Each row was made from one path, in order. Every step used is in the known rows, and no mark comes twice. Write each row's path.
In the rows, zero is written as 128.
Known rows:
tofoz > geto > kato: [117 134  98 133 125 113 133 150 109 162 126 155 118 119 113 116 113 127
 132 109 137 114 106 151 125 133 131 132 117 121 130 133 116 138  96 126
 120 124  93 119 119 126  99 167 123 141 152 132 123 133 135 132  87 127
 101 116]
toba > veku > bobor: [109 133 110 123 125 114 127 143 117 164 123 156 134 157 131 131 129 139
 117 144 154 131 107 127 132 153 146  98 115 115 121 119  99 168 109 130
 129 118 150 122 122 120  32 117 112 125 132 142 134 130 117 129 134 134
 126 122]
bobor > veku > toba: [ 94 129 113 133 134  74 105 138 176 164 128 147 134 145 108 127 107 136
 115 117 146 123 107 132 133 153 148 115 121 117 114 108 163 192 116 134
 123 120 151 138 128 129  65 122 105 140 125 124 139 130 120 126 135 129
 122 138]
kisa > tofoz > toba: [ 90 129 106 135 143 108 114 140 157 144 135 151 147 150 138 124 116 143
 108 140 141 135 126 130 130 163 137 137 109 168 136 118 157 193 129 134
 120 111 105 143 122 119 102 151 132 136 140  98 133 139 121 126 140 132
 128 108]
veku > geto: [113 132  97 131 110 119 123 155 116 136 122 155 123 140 110 126 125 122
 120 107 151 113 117 129 135 144 134 120 111 113 119 113  98 191 122 116
 121 126 151 117 126 121  88 116 115 138 131 115 135 141 133 136 140 124
 119 131]
geto > bunes: [123 136  90 127 134 142 121 134 132 131 136 138 129 145 118 108 122 157
 117  94 140 113 103 129 123 131 132 129 111 137 133 123 138 146 130 140
 120 114 107 125 119 129 134 138 103 124 123 151 119 148 127 129  94 124
 111 122]
bunes > geto > tofoz: [130 132  89 116 123 101 130 145 131 132 127 141 119 130 133 119 131 174
 119 110 139 104 106 145 129 136 133 125 115 169 132 117 139 161 146 120
 118 119 115 111 125 111  94 142 105 119 135 108 124 154 128 126 126 120
  99 131]
tofoz > toba: [ 95 132 112 131 151 112 114 144 147 134 129 146 143 143 130 122 116 125
 117 125 141 128 123 126 126 148 131 128 112 124 131 125 149 149 126 136
 122 117 116 139 120 127 111 143 126 141 141 112 137 136 132 131 143 135
 126 105]
kato > geto > bunes: [129 138  75 119 123 148 117 151 124 144 127 143 131 148 124 108 123 162
 128 101 138  93 104 134 123 132 132 127 116 137 132 123 130 153 144 137
 105 115 129 121 124 133 121 107  96 136 132 153 109 147 125 136  78 120
 101 125]
kato > geto: [142 135  92 112 123 116 120 151 123 140 116 156 135 132 132 127 125 137
 131 125 143  94 119 136 128 140 132 124 121 130 123 120 113 150 142 123
 109 124 155 125 131 134 109  92 111 144 139 129 119 129 123 142 112 123
 105 133]
bobor > veku > toba > tofoz > geto > bunes: [ 76 131  73 144 127 113 106 148 150 172 131 149 128 158 124 120 112 168
 126 119 140 119 107 139 122 159 138 106 111 148 131 115 122 168 122 135
 119 108 115 130 119 131  96 133  97 128 129 132 124 149 124 127  77 118
 108 111]
bunes > geto: [128 139  97 124 137 120 128 155 118 129 130 156 128 123 125 125 127 141
 121 134 141  92 124 145 130 133 138 122 116 108 128 122 112 136 140 117
 127 120 142 117 127 120 121 126 133 123 129 106 128 143 124 135 108 123
 108 131]
kisa > tofoz > toba > veku > geto: [ 73 130  92 135 120 110 111 179 131 185 123 166 139 167 125 131 120 119
 128 148 150 120 118 124 131 159 143 105 109 153 121 103  86 217 119 122
 115 114 150 130 125 115  64 118 134 137 140  96 133 143 120 131 160 128
 125 108]
nogedap > toba: [132 116  98 116 139 116 131 138 162 120 126 140 131 129 143 119 120 122
 123 115 137 121 113 125 130 149 131 133  93 121 124 123 167 146 139 138
 130 117 117 135 119 128  91 122 114 138 121 138 140 134 136 132 148 126
 122 130]
bunes > geto > veku > toba > tofoz > putunog: [ 89 132  93 142 150 114  82 156 128 169 150 165 109 149 144 131 129 161
 129 126 147 131 104 142 125 170 129 101 115 158 123 115 112 162 152 130
 119 117 132 131 120 125 103 133 124 139 136 111 142 142 117 133  78 127
 123 102]
kato > geto > tofoz > silek: [138 135  87 105 114 116 131 135 125 127 122 150 130 146 125 121 116 151
 128 113 144 113 121 133 134 152 129 126 118 155 129 118 118 153 129 119
 107 116 124 127 125 119  85 126  94 136 147 112 123 137 129 131 117 131
  96 103]
kisa > tofoz: [130 131 103 128 126 107 127 124 145 137 134 154 136 139 131 126 122 155
 108 136 147 130 122 133 133 157 138 137 110 183 131 113 137 196 131 126
 124 116 112 135 128 117 110 140 130 124 128 107 126 135 112 127 130 124
 119 132]
nogedap > toba > tofoz > geto: [106 118  82 133 131 105 124 144 145 144 121 157 126 134 152 134 119 136
 131 144 140 125 126 138 125 172 125 109  96 146 128 122 105 138 134 125
 130 114 111 133 119 129  95 128 122 135 132 112 140 134 134 134 118 120
 114 108]
nogedap > toba > tofoz: [142 115  90 116 134  92 122 125 158 131 135 147 123 147 153 128 126 150
 122 143 142 137 113 129 128 166 134 104  90 165 124 113 127 145 156 140
 128 114 107 139 118 123 103 120 104 127 113 119 144 140 124 129 142 123
 123 123]
kato > geto > veku: [120 136  87 106 125 111 118 158 121 179 129 149 123 146 137 119 124 130
 141 122 138  98  99 128 132 149 131 125 125 154 126 113 120 159 121 122
 112 120 148 118 126 130 114 102 120 134 137 141 110 131 123 141 112 117
  92 128]
geto > kato: [146 135 108 122 128 104 133 137 116 150 137 147 116 125 109 109 117 135
 123 102 139 121  97 143 128 124 139 131 116 130 127 128 134 143 112 136
 118 125  92 122 120 122 109 164 111 137 138 140 125 135 128 130 105 131
 107 130]
tofoz > toba > veku: [ 92 133 109 128 157  99 114 166 143 175 124 156 146 159 136 130 117 113
 133 152 143 123 116 122 121 148 137 100 114 144 123 116 102 132 120 138
 120 115 135 142 124 125 100 129 141 130 139 113 134 131 119 132 161 134
 123 100]
bobor > veku > toba > tofoz > silek: [111 132 100 124 129  83 113 123 152 147 140 160 131 162 113 132 105 146
 120 144 151 139 125 132 137 173 144  98 115 134 120 106 106 163 122 128
 123 110 133 146 123 121  83 131 102 134 125 101 144 133 118 126 119 134
 118 101]
nogedap > toba > tofoz > kisa: [117 120  97 138 132  81 126 117 150 169 136 158 126 145 148 133 124 149
 137 123 144 136 128 129 124 153 120 100  98 164 124 115  96 133 138 131
 131 108 101 130 121 123 112 128 123 120 130  98 152 134 122 132 145 123
 118 109]
putunog > tofoz: [150 135 103 129 126  97 124 120 167 128 137 146 112 139 126 121 121 158
 110 146 144 118 122 136 134 151 136 117 121 163 128 121 145 149 131 151
 122 118 107 125 121 124 105 132  99 137 127 118 139 135 121 128 107 126
 114 130]
kato > geto > veku > toba > tofoz: [114 126  86 113 120  91 104 133 150 174 146 150 120 157 136 124 126 168
 125 137 146 126  94 133 134 179 137  95 122 182 123 101 123 197 153 135
 113 114 141 127 120 124  90 109 107 139 128 119 133 139 118 128 111 122
 112 118]
nogedap > toba > veku > bobor: [106 121 102 118 127 117 130 148 137 161 123 151 134 156 145 128 128 134
 121 143 149 131 105 123 133 157 145 102 101 110 120 120 124 171 117 137
 131 114 145 126 118 120  11 112 106 129 128 149 139 132 123 128 144 133
 130 121]

Which path is each row?
[108 129 105 146 149 111  84 137 138 145 145 163 115 145 141 134 127 158
 119 119 152 145 111 138 122 171 126 102 112 158 120 119 114 158 155 138
 119 122 126 141 121 130 103 135 115 146 135 114 149 136 118 131  92 133
 135 104] -> veku > toba > tofoz > putunog
[ 94 135  96 118 120 126 127 148 106 166 136 149 119 149 134 121 132 152
 119 128 146 113 100 136 139 154 144 118 119 106 130 119 128 186 107 117
 130 115 144 104 119 116  45 127 110 122 132 143 123 143 126 130 100 125
 108 126] -> bunes > geto > veku > bobor
[ 96 132  93 142 125 118 128 141 134 148 120 164 136 127 135 132 117 140
 119 138 144 119 134 141 129 167 127 135 111 160 133 123 111 178 113 114
 126 117 115 130 127 124 101 142 142 130 144 101 124 132 123 132 107 121
 110 116] -> kisa > tofoz > geto
[105 132 106 135 143 102 112 135 175 139 137 144 129 149 134 121 117 146
 111 149 140 126 126 132 129 158 136 122 118 150 134 123 166 155 130 153
 117 113 100 135 116 125 100 146 106 147 140 105 144 139 128 126 122 132
 124 106] -> putunog > tofoz > toba
[ 93 127  92 139 128 106 114 136 144 149 129 159 127 134 133 134 119 153
 119 136 148 128 121 141 129 179 127 103 116 148 126 117 104 168 133 125
 127 117 127 128 121 128  89 132 125 141 139 103 142 135 131 129 103 125
 118 104] -> veku > toba > tofoz > geto
[ 92 128 107 119 132 110 112 133 159 163 146 139 124 142 117 114 120 140
 115 102 145 125  89 126 139 167 135 123 127 145 123 110 169 202 123 136
 124 117 141 123 118 125  85 132 125 144 131 135 134 135 130 126 121 128
 116 121] -> geto > veku > toba
[ 87 130 105 129 148  99 113 161 151 184 128 161 149 164 140 131 118 127
 126 165 143 129 119 124 124 159 142 106 111 177 127 110 110 170 124 135
 118 110 126 144 125 118  89 134 145 128 139 102 130 133 109 128 159 132
 124 102] -> kisa > tofoz > toba > veku
[102 132 106 117 119 119 127 134 116 163 135 143 121 153 132 121 130 146
 115 117 149 131  95 126 139 158 140 121 118 119 128 120 136 186  98 125
 130 117 134 112 117 120  48 130 103 124 132 155 126 136 126 129 115 128
 114 126] -> geto > veku > bobor
[ 92 130  91 133 112 103 120 173 116 201 134 163 123 156 111 116 116 127
 132 129 143 124  98 140 131 141 148 116 111 151 125 111 104 214 105 131
 108 117 113 122 119 110  62 153 120 144 148 114 126 145 120 127 128 130
 115 113] -> kisa > tofoz > toba > veku > geto > kato
[126 136 101 124 125 122 135 123 134 123 137 161 139 147 117 125 111 140
 111 138 149 131 136 130 138 164 136 134 112 150 133 116 115 173 114 120
 124 111 113 141 126 116 106 146 129 129 134  99 129 132 118 128 119 133
 114 103] -> kisa > tofoz > silek
[145 129  86 105 111  97 125 143 134 141 115 140 125 138 137 120 129 169
 128 104 141 107 102 138 128 143 128 127 118 189 128 116 139 171 148 125
 104 123 123 118 128 123  82 115  86 134 144 126 117 142 127 132 130 121
  97 133] -> kato > geto > tofoz
[ 91 129  94 123 141 105 117 156 145 141 129 140 135 143 137 118 124 158
 121 121 135 114 114 139 125 146 133 127 111 157 136 121 159 165 140 128
 115 113 104 123 119 115  88 151 110 132 146  99 131 154 134 125 137 129
 111 107] -> bunes > geto > tofoz > toba
[126 136 108 148 127  86 129 113 158 167 136 156 116 138 126 126 121 154
 127 125 146 122 134 135 129 144 121 112 121 160 127 122 110 135 116 140
 126 111  97 120 123 125 110 137 120 126 141  96 148 130 120 131 117 125
 112 114] -> putunog > tofoz > kisa
[ 88 130  74 140 127 139 112 139 142 151 136 146 126 148 125 114 120 174
 118 111 142 120 105 138 123 163 129 111 111 152 134 121 122 169 134 137
 120 109 109 124 115 130 107 139 107 133 133 132 126 151 130 126  71 121
 112 102] -> veku > toba > tofoz > geto > bunes
[125 134 105 145 151 110  91 140 119 140 138 165 113 145 150 137 130 150
 127 126 150 140 120 137 117 157 123 105 107 161 123 123  88 122 148 131
 121 124 115 141 125 131 129 135 119 132 133 114 143 134 116 137  98 130
 126 106] -> toba > tofoz > putunog
[106 134  79 132 112 151 119 154 118 140 132 143 122 153 109 108 124 151
 119  87 145 108 103 128 128 136 134 125 108 124 129 117 117 187 127 131
 116 116 125 114 119 124 107 126  99 132 126 142 121 156 132 131 100 121
 112 123] -> veku > geto > bunes
[ 93 128 102 139 128  76 114 114 148 196 147 156 120 152 131 128 125 161
 133 112 149 138 112 130 130 166 122  95 120 178 124 107  99 170 128 129
 127 108 115 123 121 121 108 134 131 125 136  97 148 135 120 128 131 124
 116 103] -> geto > veku > toba > tofoz > kisa
[122 132 106 141 131  76 124 114 131 172 136 162 125 144 136 134 126 154
 134 123 149 134 130 132 123 149 119  97 112 170 124 114  69 130 131 125
 129 111 105 128 125 123 130 134 129 114 134  91 147 133 116 133 135 124
 116 109] -> toba > tofoz > kisa
[ 91 131  86 127 132  99 119 149 123 182 133 153 116 148 144 127 123 135
 139 134 140 122 107 133 129 171 126 111 116 173 131 114  91 149 107 119
 127 115 120 122 119 126 120 136 133 122 136 121 121 135 127 135 110 116
  96 108] -> toba > tofoz > geto > veku
[ 86 128  96 116 119 111 117 160 125 183 116 153 139 169 145 129 129 156
 125 144 148 125 102 130 129 160 143  99 116 142 126 117 121 190 122 131
 112 113 146 121 120 118   4 113  93 134 150 134 129 138 120 126 137 134
 120 108] -> kato > geto > tofoz > toba > veku > bobor
[ 99 133 104 130 149  92 111 157 165 179 131 155 134 162 139 127 117 129
 128 175 142 122 119 125 125 155 141  94 117 164 125 115 116 141 125 152
 117 111 122 139 120 123  89 129 125 136 139 106 139 133 115 128 145 133
 122 100] -> putunog > tofoz > toba > veku
[ 80 127  92 143 128  79 107 144 154 171 123 162 128 143 130 139 112 147
 125 144 146 127 122 142 127 176 134  98 115 145 123 112 104 168 119 122
 125 116 134 135 125 130  79 128 115 135 134 103 139 132 124 130 110 122
 114 113] -> bobor > veku > toba > tofoz > geto
[125 125 102 124 130  90 110 115 156 140 145 150 124 146 127 127 125 170
 109 134 151 140 107 134 133 173 138  96 116 169 122 107 126 183 156 140
 124 116 127 133 121 123  97 127 107 138 121 110 147 140 121 123 123 129
 129 120] -> veku > toba > tofoz
[ 75 131  93 131 113 124 128 142 117 179 130 153 125 151 140 125 126 151
 116 132 148 131 106 134 138 177 137 127 116 137 134 120 127 210  90 116
 130 113 127 111 118 118  32 136 118 125 142 140 121 136 126 129 101 123
 110 117] -> kisa > tofoz > geto > veku > bobor
[ 86 134  93 128 135 113 123 156 123 175 127 150 121 137 136 123 118 118
 138 119 138 112 107 131 129 159 124 127 119 145 131 120 112 146  94 116
 127 118 127 119 121 130 115 138 141 127 140 130 118 131 132 138 112 118
  95 111] -> tofoz > geto > veku
[ 95 129  93 114 140  93 111 172 143 187 117 151 143 162 145 126 122 137
 139 146 140 115 106 127 121 151 136 100 115 182 125 112 113 155 137 135
 105 113 134 135 125 122  75 118 118 134 150 113 125 137 118 130 159 130
 111 103] -> kato > geto > tofoz > toba > veku
[106 126  89 126 103  68 117 157 140 167 113 143 117 155 120 127 121 149
 128  98 145 119 103 133 131 142 139 120 108 171 121 104 126 206 114 115
 112 124 130 118 129 114  56 127  78 123 133 114 127 149 127 127 161 119
 101 141] -> bobor > veku > geto > tofoz
[ 94 129  96 138 110  81 128 145 126 198 121 156 122 151 127 130 127 147
 141  95 149 122 115 129 126 141 118 102 113 181 122 109  74 174 112 116
 118 114 120 111 126 114  76 131 121 118 149  94 139 141 124 130 165 123
 105 110] -> toba > veku > geto > tofoz > kisa
[ 89 131 107 130 128 109 117 146 145 174 129 154 133 169 137 128 125 150
 115 167 150 134 113 128 133 164 149  95 116 127 126 121 125 177 110 146
 123 111 131 126 116 119  16 127 100 135 141 130 141 136 118 124 125 137
 130 107] -> putunog > tofoz > toba > veku > bobor
[111 133  95 133 109  79 120 167 114 189 125 157 111 147  97 118 110 119
 135 105 142 114  99 144 130 123 149 122 113 112 117 114 111 187  90 123
 113 126 122 120 125 119  72 144  96 139 137 131 124 140 124 132 119 125
 105 141] -> bobor > veku > geto > kato
[ 81 133  88 130 127 113 124 152 131 184 131 155 124 144 141 123 117 132
 133 130 140 118 111 133 132 171 127 134 117 178 135 115 118 182  96 114
 125 114 117 122 122 123 109 142 144 125 141 119 115 134 123 134 110 116
  96 113] -> kisa > tofoz > geto > veku
